What can hang from each mark
J: V
A: V
N: A R
V: A
S: R W
R: F N S Z
W: S
F: R

Each row was made from one small tree. The marks that hang from a mark follow it in brackets, in alphabetical order. Every link used is in the known rows. Write each row's tree.
(in the rows, 128 means zero)
Known rows
R(Z): [113 128 105  91 166 134 134 145 112 136 119 164 149  96 147 129 147  91
 145]
F(R(N)): [102 122 110 101 162 148 146 146 101 169 127 154 131 103 167 122 140 115
 143]
F(R(S Z)): [ 96 121 127  79 163 141 145 136 115 118 132 151 104  93 156 152 175 112
 113]
S(R(F N) W): [175 153 122 116 104 152 124 162 133 204  99 157 156 124 124  94 119 106
 164]
J(V): [105 124  55 138 188 131 148 130 100 175 138 161 163  93 141 108 129 121
 172]
V(A): [126 144  96 103 197 131 146 118 108 146 118 175 177 114 147 128 126 145
 176]
R(N): [114 122 116 105 147 134 134 130 105 185 113 162 155 111 140 104 130 123
 134]
W(S(R(N(A) Z))): [100 133 117 121 125 167 106 116 122 149 150 140 137 151 111 161 122 114
 104]
N(A R(F S)): [110 119 111 119 121 158 127  98 100 150 155 167 118 125 129 163 147 134
  98]
N(A R(F S(W))): [124 124 115 123 124 165 131 142 124 155 134 164 122 129 132 169 143 117
 126]
R(F): [133 136 108 113 157 136 125 126 112 182 118 164 157  93 147 103 133 120
 138]
F(R(N(A) S Z)): [ 89 107 143  92 120 159 134 108 106 123 140 156 108 130 133 177 156 117
  50]
S(R W): [142 152  92 106 166 148 138 180 123 155 109 172 160 115 156 107 137  99
 246]
W(S(R(N))): [109 141 109 123 148 150 119 130 124 193 132 132 140 131 126 109 125 142
 156]
F(R(N Z)): [108 120 120  88 145 148 144 155 109 147 127 148 121  99 155 142 147  89
 111]
N(A R): [ 88 118  75 118 167 160 139 133  84 130 161 179 139 122 162 167 135 104
 177]
R(S Z): [107 123 132  83 149 127 133 120 120 134 116 159 130 102 128 133 165 119
 106]
N(A(V) R(F)): [113 112 114 136 130 134 127 131  95 140 181 164 129 121 129 164 134  95
 132]
R(N S Z): [114 115 150  84 111 130 130 114 121 161 108 151 127 115 109 127 157 125
  62]
W(S(R)): [104 148  90 122 186 148 121 135 123 168 140 141 144 117 145 115 135 137
 199]
S(R(F Z) W): [174 157 114 103 124 151 123 177 140 156 104 158 150 107 132 118 137  74
 174]

Which tree is each row?
[101 117 114 102 133 162 140 161 123 109 136 165 111 131 133 195 156  88
 134] | N(A R(S(W) Z))
[181 150 132 105  87 153 120 171 141 182  97 151 146 119 111 113 128  80
 132] | S(R(F N Z) W)
[121 123  96 114 124 164 124 132 101 130 156 166 128 114 137 179 135  80
 106] | N(A R(F Z))
[142 146 131 119 106 153 104 128 141 194 129 119 130 123 102 121 124 117
  85] | W(S(R(F N Z)))
[130 107 162 121  85 125 110 115 113 151 149 154 142 130  93 153 127  86
  35] | R(F N(A(V)) Z)
[146 140 115 125  96 163 110  96  99 178 137 171 161 142 118 121 116 125
 115] | S(R(F N(A)))
[ 87 103 137 121 144 134 138 132  94 135 168 159 128 130 144 158 136 104
 115] | F(R(N(A(V))))
[135 123 151 107 102 131 122  94 121 206 107 150 136 114 107 101 143 154
  56] | R(F N S)
[133 129 143  93 122 131 122 110 128 157 114 153 130  98 115 126 159 121
  67] | R(F S Z)
[125 115 158 106  79 150 110  81 120 161 123 157 132 134  93 153 140 126
   4] | R(F N(A) S Z)
[119 129 135  87 150 135 137 164 143 139  96 157 132 106 131 138 161 101
 134] | R(S(W) Z)
[125 110 151 133 102 125 113 105 106 173 151 161 153 134 105 134 119 113
  67] | R(F N(A(V)))
[160 151 109 100 123 145 120 134 115 152 125 160 148 101 128 114 142  92
 147] | S(R(F Z))
[137 148 121 131 124 153 107 119 132 217 130 126 139 126 114 103 117 144
 117] | W(S(R(F N)))
[142 135 137 109 141 137 127 145 145 184  93 156 141 106 130 113 148 131
 129] | R(F S(W))
[107 116 142 111 123 152 129 126 125 166 107 168 145 146 120 145 134 133
 102] | R(N(A) S(W))
[110 127 131  83 164 148 149 180 140 123 111 149 106  97 158 156 170  94
 142] | F(R(S(W) Z))
[134 121 153 121  97 156 118 116 134 189 103 161 145 141 108 141 129 135
  64] | R(F N(A) S(W))
